(in the rows, 128 means zero)
Known rows, with every way that one mark hangs from another
(guroz (rizofu fezop sidulip)): [190  81 170 142 172 179 190 108  91 105 115 168 133 143 144 168  87 152
 140 150 131 132 106 113 111 117 131 155 123 186 146 155 147 104 142 100
 169 129 148 132 151 125]
(fezop (rizofu fibut sidulip)): [150 108 160 145 174 157 151 108  92 137 148 142 130 136 131 182  73 171
 133 167 137 163  89 135 113 137 129 110  98 173 114 158 132  84 101 130
 139 105 132 148 165 138]
(kove (rizofu fibut)): [102 116 142 125 179 132 123 115 112 123 135 109 125 143 124 162 128 117
 134 114 175 120 112 117  79  95 113 131  92 139 124 135  96  71  97  89
 123 134 119 143 172 134]
(gozak (mede (rizofu (fezop kiro)))): [134  86 154 157 206 133 123 163  87  68 131 113 133 121  78 134 120 152
 128  98 192 132 125 138 128 149 134 110 106 134 118 185 113 120 105  65
 120 114  76 133 150 156]
(fibut tolamun): [121 159 137 139 159 155 195  91  48 129 111 109 147 130  99 141 121 148
 151 116 133 149 125  73 114  82  97 166 110 168 122 133 151 129 105  94
 140  98 107 159 120 140]
(kiro kove (mede rizofu) sidulip): [118 119 125 134 112  41 121 163 135 104 140 162 167 152  88 103 128  84
 141  83 131  91 161 160 178 111  38 124  98  94 125 127  98 148 121 106
 121 102  63 162 106 205]
(mede rizofu): [149 120 137 151 184 121 120 123  69 109 111 136 133 145  87 129 122 137
 135 105 165 117 116  97 115 100  99 113 114 164 129 168 139 112  94  96
 122  90 103 162 158 147]
(fibut kiro): [116 149 166 119 175 135 172 102  79 117 121 136 104 158  93 152 120 171
 155 114 136 118 115  74 151 111  97 139  72 166 158 154 144 136 132 119
 148 114 133 169 134  98]
(rizofu fibut sidulip): [141  96 170 126 177 153 154 135  95 150 167 134 122 134  97 159 102 175
 123 158 127 144  85 142 106 115  97 116  74 207 150 137 133  86 104 151
 146 147 136 147 168 122]
(tolamun fibut): [154 154 136 172 140 114 159  84 106 132 162 122 116 136  99 192  90 163
 153 117 160 117 108  99 131  91 107 158 100 150 135 130 141 104  90 109
 105 130 128 169 123 127]
(rizofu (fibut (kiro kove) tolamun) sidulip): [131 125 197 106 158 121 189 128  79 132 142 127 135 134  88 152 121 172
 130 140  83 141  99 113 165 121  73 136  38 177 170 134 136 119 142 167
 198 154 136 130 151 136]
(tolamun guroz (kove rizofu)): [113 179 115 151 184 151 143  92 145 109 118 162 138 174  87 161 150 174
 122  71 161 146 114 122  70  78 150 142  64 151 117 111  93  82  79 130
 108 161 145 151 151 142]
(rizofu fezop): [158 105 168 159 192 184 162 123 105 101 123 136 132 152 128 159 108 138
 164 116 151 129 101 111 106 108 108 131 123 162 128 155 136 120 117  82
 131 130 117 126 138 138]
(kiro guroz (mede rizofu) sidulip): [ 78 147  70 142 110  81 120 150 102 100 144 116 146 147 101 109 133  50
 142  84 158 147 126 154 154 108  34 133 116 112 124 118 111 133 113  91
 116 105  63 173 104 182]
(kiro (mede rizofu)): [130 115 130 138 164 112 133 141  76 107 145 146 156 150  84 136 133 135
 137 104 147 119 141 112 140 112  93 105 101 137 117 145  99 127 108  88
 103 104  85 163 159 167]
(gozak mede): [114 129 157 129 179 133 158 137  80 112 155 117 115 128  84 144 110 165
 144 106 167 136 136 121 125 120 119 123 106 144 136 148 123 117  89  71
 113 122  90 179 136 126]
(mede (rizofu kove sidulip)): [177  83 170 129 182 147 129 132 111 118 133 141 127 140  80 120 109 150
 128 127 155 126  81 129 136 143  96 100  85 193 140 149 159 113 102 147
 147  89  93 139 174 154]
(kove (rizofu sidulip) (tolamun fibut guroz)): [ 95 146 121 185 181 136 161  72 168 152 186 124 157 124  62 195 126 129
 147 104 152 154 120 165 124 136 134 118  98 137 132  94 131  73  76 112
  70 160 148 146 160 175]
(fezop (kiro fibut) rizofu): [131 125  88 186 144 131 148 106 118  88 109 131 132 104 130 176  50 178
 150 175 161 130 116 123 125 113 126 177 101 134 114 140 115 105 122  99
 122  55 115 166 113 128]
(tipek (gozak mede) kiro): [119 110 130 102 164 180 171 153  85  92 172 106 103 149  82 104 110 161
  86 154 149  63 134 124 147  72  98 113 113 143 175 136  99 168  67  62
 100 145 119 167 113 120]
(guroz (rizofu (fibut kiro) (kove tolamun))): [111 119 165 107 157 139 172  97 117  88 101 146 119 117 132 165 119 150
  97 132 173 139  83 137 155 147 124 139  98 159 119 161 138 122 163 136
 169 122 182 147 173 144]
(fibut (kiro guroz kove sidulip) tolamun): [ 80 192 131 123 105  83 185 103  88  96 101 104 126 138  99 114 120  89
 164  83 110 145 128  97 194  93  24 190  78 119 163 112 154 168 154 119
 189 117 102 163  67 156]
(gozak (mede rizofu)): [126 114 153 139 190 114 122 150  63  97 136 118 127 131  68 129 127 153
 129  87 179 131 137 126 129 126 123 100 112 135 129 172 123 112  81  73
 111 110  80 169 157 149]
(tolamun fibut (guroz (rizofu fezop))): [160 157 116 186 160 138 167  91 124  89 122 167 155 135  98 223 119 145
 138 104 161 130  89 132 109 104 153 170 121 146 104 149 120  89  93 125
 116 151 190 133 132 130]
(tipek (kiro guroz) rizofu): [ 76 135  76 130 135 145 178 113  68  76 178 125  98 140 109  83  96 124
  97 155 132 128 118 117 108  58  53 132 143 128 152  99 129 167  86  61
 107 102  85 190 129 166]
(kove rizofu tolamun): [ 76 130 129 160 186 143 155  79 129 132 146 112 137 123 112 147 121 108
 147  99 175 145 144 125 110 124 116 118 126 127 129 115 128 103 107  47
  81 126 112 164 164 179]
(fibut (tolamun (kove rizofu))): [115 172 147 139 160 148 187  80  76 115 100 116 144 153 114 139 134 163
 135  92 149 156 135  70  98  73 118 166  74 147 125 120 130 107 113  99
 145 128 109 151 129 159]
(kove tolamun): [ 92 139 130 167 179 150 174  89 106 136 149 130 134 118 105 150 105 146
 142 113 160 153 128 131 132 118 105 116 131 158 129 131 152 132 106  71
  87 121 126 180 143 170]
(fibut (tolamun guroz)): [107 180 112 143 174 162 190  95  61 122 109 134 166 134  62 151 147 147
 149 100 131 156 115  93 101  82 113 167 106 170 105 128 137 117  83 118
 133 113 136 157 126 135]
(mede (rizofu (fibut kiro))): [123 122 158 127 190 106 107 140  61 100 105 128 131 142  86 145 140 146
 113 107 164 115  99 105 129 117  99 101  79 163 129 186 129 107 110 132
 141 114 131 138 170 131]
(tolamun (fibut (kiro kove sidulip)) guroz): [114 197 127 154 130  69 152 103 160 114 147 154 135 153  51 190 131 137
 152  76 132 104 111 139 173 106  86 166  63 121 135 127 131 122  94 174
 123 147 161 154  87 132]
(guroz rizofu): [148 130 130 135 154 141 172  86  68 103  99 165 123 131 136 160  96 151
 130 137 154 124 122  90 110  90 128 175 131 163 133 152 136 107 129  83
 149  99 153 177 145 111]
(rizofu kove): [146 125 160 120 168 162 158 110 136 111 134 134 106 142 108 134 101 152
 140 120 171 125  80 115 127 128  99 139  97 175 125 129 147 131 111 125
 143  95 105 155 149 130]
(tolamun kove): [147 158 148 146 164 144 168  95 108 115 118 154 109 164 122 140 105 202
 122 102 156 147 119  93 103  77 119 145  70 172 141 134 131 115 112 120
 127 143 126 172 132 135]
(gozak (mede (rizofu fibut (kove tolamun)))): [102 106 166 127 192 118 120 163 105  91 143 111 129 106  69 131 134 145
 102  88 201 150 103 176 145 162 123  75 106 135 107 173 126 116  93 102
 114 121  93 144 179 182]
(tolamun (fibut (kiro fezop)) kove): [169 202 168 149 116  87 172  79 122  93 135 126  91 172 104 183 115 197
 133  79 133 117 120  91 186  93 119 158  41 146 140 130 135 124 123 132
 138 171 165 152 120 119]
(rizofu fezop (fibut (kiro guroz)) kove): [131 102 187 113 178 177 147 149 150  62 121 106 110 148 140 164 121 116
 131 111 175 152  24 144 149 158  87 119  74 157 126 157 128 131 160 144
 190 156 137  84 159 142]
(tipek (gozak mede)): [124 125 136 115 181 168 160 147  80 112 144  93 106 136  81 144 104 171
 127 137 181  94 107 116 135  88 109 124 115 144 160 140 109 144  82  80
  88 136 111 164 125 110]

Rows
[146 114 183 137 164 129 158 112 106 125 142 150 121 144 126 177  75 175
 138 158 113 148 101 131 151 153 117 113  76 156 137 158 129 103 127 141
 167 118 140 145 158 138]  (fezop (rizofu (fibut (kiro kove)) sidulip))
[ 97 104 148 173 204 169 160  91 147 109 136 113 151 135 133 158 126  94
 158  94 179 150 132 136 109 137 123 109 137 121 118 130 128 106 119  35
  89 143 112 122 167 192]  (kove (rizofu fezop) tolamun)
[121 140  90 183 138 133 168  95  94  89  92 120 151  94 123 171  65 171
 148 172 152 144 121 110 134 110 122 191 100 129 105 134 119 110 127  99
 138  50 106 158 102 138]  (fezop (kiro (fibut tolamun)) rizofu)
[158 101 159 122 154 145 168 113  74 124 124 159 123 125 130 172  96 167
 109 162 134 135  99 126 107 108 123 154 102 191 140 151 131  82 131 128
 168 131 169 158 167 114]  (guroz (rizofu fibut sidulip))
[107 128 128 125  99  60 154 146 152 117 162 161 154 154 103 118 114 101
 155  98 117 102 162 158 173 102  37 148  93 103 132 105  92 153 130 101
 126 119  72 178  90 188]  (kiro kove mede sidulip)
[ 89 162 128 125 147 124 176 124  83  98 152 119 113 154 104 153 121 128
 161 109 125 146 117  91 181 117  63 140  75 136 159 115 109 153 152  99
 145 132 113 175 128 126]  (fibut (kiro guroz mede))
[155  98 175 115 158 174 181 115 101  68  75 138 149 124 156 171 120 127
 114 133 171 145  65 125 116 127 129 165 120 161  95 168 134 106 156 117
 192 119 157  96 164 149]  (guroz (rizofu fezop (fibut tolamun) kove))
[124  92 162 124 181 144 134 120 117 141 159 117 124 140 113 162 117 134
 137 137 148 132 106 131  82 113 108 120  71 163 147 124 108  60  99 116
 135 144 118 139 182 129]  (kove (rizofu fibut sidulip))
[126 137 155 159 151 143 170  85 165 121 162 121 119 117  97 164  94 148
 134 111 186 143  81 144 161 147 100 128 109 155 116 118 161 135 115 121
 107 113 122 154 143 174]  (rizofu (kove (tolamun fibut)))
[171 154 101 141  95 117 175 105  82  89 123 116  93 137 142 143  84  89
 151 120 107 145 113 140 168  98  83 173 140 169 139 108 140 117 127  54
 165 137 153 167 153 108]  (kiro fezop (guroz (rizofu sidulip)))
[115 145 112 101  82  71 158 143 126 106 151 121 139 165  96 118 139  71
 158  88 112  96 168 160 185 109  62 146 112 121  86 116 106 148 110  70
 116 115  99 163 104 147]  (kiro fezop mede sidulip)
[120 153 100 159 109  88 160 145 129  95 178 139 135 141 132 132  89 102
 163 105 121 144 129 140 173  94  34 144 110 104 157  75  83 160 140  66
 132 149  80 183 133 183]  (kiro guroz kove mede)
[132 138 105 157  93  88 153 123 145  72 100 145 128 137 167 126  80  48
 149  99 144 136 112 157 154  91  39 189 143 105 152 118 131 138 153  78
 170 132 113 151  84 169]  (kiro (guroz (rizofu fezop)) kove sidulip)
[102 160 144 152 146 136 175  85 158 108 160 104 106 119 101 165  96 131
 142 103 179 161  74 138 189 153  89 132  97 150 134 114 163 149 137 125
 123 127 126 154 137 167]  (rizofu (kove (tolamun (fibut (kiro guroz)))))
[154  93 159 140 170 160 160 119  85  77  94 153 138 131 159 184 108 138
 117 138 165 131  91 122  98 107 135 151 128 162 114 179 113  92 142  94
 160 137 170 123 168 134]  (guroz (rizofu fezop fibut))
[132 185 165 112 136 118 206  80  47  91  85  97 129 153 101 151 129 133
 165 103  92 139 137  65 195 121 113 161  92 140 102 152 150 144 134  80
 169  93 136 142 130 122]  (fibut (kiro (fezop rizofu)) tolamun)
[ 74 129 157  94 145 102 141 144 104 112 144 127 134 154  94 156 144 135
 124 114 138 120 114 132 150 118  76 127  59 142 121 151 104 124 138 145
 143 137 130 151 125 131]  (rizofu (fibut (kiro mede sidulip)))
[112 100 155 132 137  87 117 144 181  97 120 131 142 150 137 136 123  64
 148  91 157 100 124 167 119 104  61 144 100  95 131 128 102 104 120  98
 144 146  95 122 119 179]  (kiro (kove (rizofu fezop fibut)) sidulip)
[100 152  64 159  98 115 159 155 107  96 147 119 147 118 126 159 103 112
 177 121 119 141 121 143 165  64  33 161 112 102 162  71  84 126 127  93
 110 127  92 191 116 146]  (kiro fibut guroz mede)
[113 116 113 144 140 129 140  96 169  92 114 126 115 121 123 137  58 138
 126 153 205 138  91 154 130 172 119 172  90 148  75 152 136 129 131 126
 149  33  91 149  94 148]  (fezop (kiro sidulip) (rizofu kove))
[115 110 104 164 165 110 129 136 101  93 150 136 138 123  80 134 107 160
 121 137 174 116 131 122 137 128 102 137  72 147 109 141  93 137 130  84
 113  85  88 157 142 154]  (fezop (kiro (mede rizofu)))
[129 165 128 147 186 159 156  98 149 127 134 169 138 169  81 155 143 184
 124  92 138 153 109 134  75  90 144 133  45 170 137 107 107  72  77 145
 115 170 150 149 157 138]  (tolamun guroz (kove (rizofu sidulip)))
[131  87 174 141 206 129 115 173  75  81 129 114 138 129  88 146 136 142
 121  93 186 139 110 150 118 138 129  86 112 131 113 193 110 102  93  81
 123 136  94 124 169 162]  (gozak (mede (rizofu fezop fibut)))
[142 141 120 143 172 161 176 101  92 122 121 182 148 140  82 172 120 162
 128 130 124 138 101 129  99 104 139 159 108 192 129 133 130  93  94 137
 136 125 176 163 149 112]  (tolamun (guroz (rizofu sidulip)))
[123 110 114 105 143 183 176 149  97 100 182 128 126 166  97 111 117 145
  88 169 122  54 131 113 152  61  71 119 100 142 164 110  79 181  93  72
  92 142 125 163 120 134]  (tipek gozak (kiro mede))
[121 144 152 134 170 133 134 102 125 106 125 129 119 162 134 157 127 171
 110  99 175 140 113 113  82  80 126 133  53 147 130 132  96  78 107 116
 130 164 129 147 162 143]  (tolamun (kove (rizofu fibut)))
[178 140 132 180 162 149 177  92 129 108 143 171 156 136  86 220 110 155
 138 120 141 134  83 141 119 114 151 161 103 165 123 140 132  81  94 145
 128 157 189 131 138 124]  (tolamun fibut (guroz (rizofu fezop sidulip)))
[118 197 128 159 165 115 164  88 122 119 151 142 128 153  47 210 138 169
 149  92 140 120  96 107 148 106 123 154  67 148 131 136 132 108  88 163
 111 146 176 156 119 106]  (tolamun (fibut kiro) guroz)
[129 161 131 159 198 167 145 105 154  95 111 163 153 179 107 164 155 158
 131  68 162 148 105 130  65  91 154 134  75 144 108 124  95  82  89 121
 112 176 147 121 154 150]  (tolamun guroz (kove (rizofu fezop)))
[122  96 125  94 173 179 184 120  67 120 166 109 100 137  76 117  86 186
 117 192 149  96  84 116 121  67  83 116 123 156 165 104 127 152  85 121
  82 103  96 157 138 136]  (tipek gozak (rizofu sidulip))
[136 122 150 156 182 180 180  88 152 134 150 156 139 129 103 161  79 161
 138 150 144 183  84 164 142 183 140 102 117 172 102 134 157 111 101 138
 122  86 129 148 162 170]  (fezop (rizofu (kove (tolamun guroz)) sidulip))
[159  82 147 153 165 176 156 143 184  61 112 130 132 117 127 149  86 150
 147 144 177 117  60 151 131 140  99 159  85 155 121 132 126 131 150 126
 155 103 102 107 126 141]  (rizofu (fezop (kiro fibut)) kove)
[122 190 102 156 133 142 183 117  92 107  83 146 171 125  85 162 137 180
 150 103 111 142 118 109 117  42  95 182  82 140 140 101 120  99  93 151
 128 128 142 166 106 137]  (kiro (fibut (tolamun guroz kove)))
[ 82 173 152 101 138 118 195  89  60 117  92 106 139 149  78 124 147 127
 155  94 121 132 137  74 163 103  72 175  72 152 134 148 167 149 139 133
 172  93 113 158  73 127]  (fibut (kiro sidulip) tolamun)
[118 178 109 138 165 155 200  84  52 111  86 147 170 126  85 162 141 146
 135 109 133 156 118  88 103  80 131 183 121 164 104 140 139 111 102 113
 151 105 153 157 130 134]  (fibut (tolamun (guroz rizofu)))
[109  99 206 101 178 159 172 126 156 132 170 126 113 124  86 152 117 173
 112 142 141 155  61 171 175 184  94  90  49 197 147 131 160 125 146 186
 161 144 145 125 182 155]  (rizofu (fibut kiro) (kove tolamun) sidulip)
[ 62 123 132 151 187 136 139  97 129 131 149 102 141 116 118 166 130 113
 124 108 185 149 125 151 101 126 114 107 116 128 115 126 112  89 107  69
  89 147 129 145 185 180]  (kove (rizofu fibut) tolamun)
[155  86 167 160 199 165 131 131 134  81 107 134 151 129 105 125 125 112
 129  94 191 140  85 145 142 158 110  86 130 152 105 171 158 134 116  95
 118 103 103 107 174 198]  (mede (rizofu fezop (kove tolamun)))
[199  58 211 130 191 214 180 135 162 112 156 143 123 151 119 144  91 154
 155 142 138 140  58 147 132 163 104 113  88 200 144 136 161 126 135 141
 166 129 103  99 157 145]  (rizofu fezop kove sidulip)
[126 113 120 168 156 101 136 112 153  97 140 133 114 127 112 136  81 144
 140 135 171 103 130 117 124 111  98 172  69 130 143 113  96 126 136  73
 135 112  98 158 135 144]  (fezop (kiro (kove rizofu)))
[ 99 120  84 154  89  57 142 160 172  88 142 148 154 110  97 130  91 128
 148 131 130  88 152 169 174  96  42 187  66  98 144  93  81 146 147 116
 127  96  79 174  69 164]  (fezop (kiro fibut kove mede sidulip))
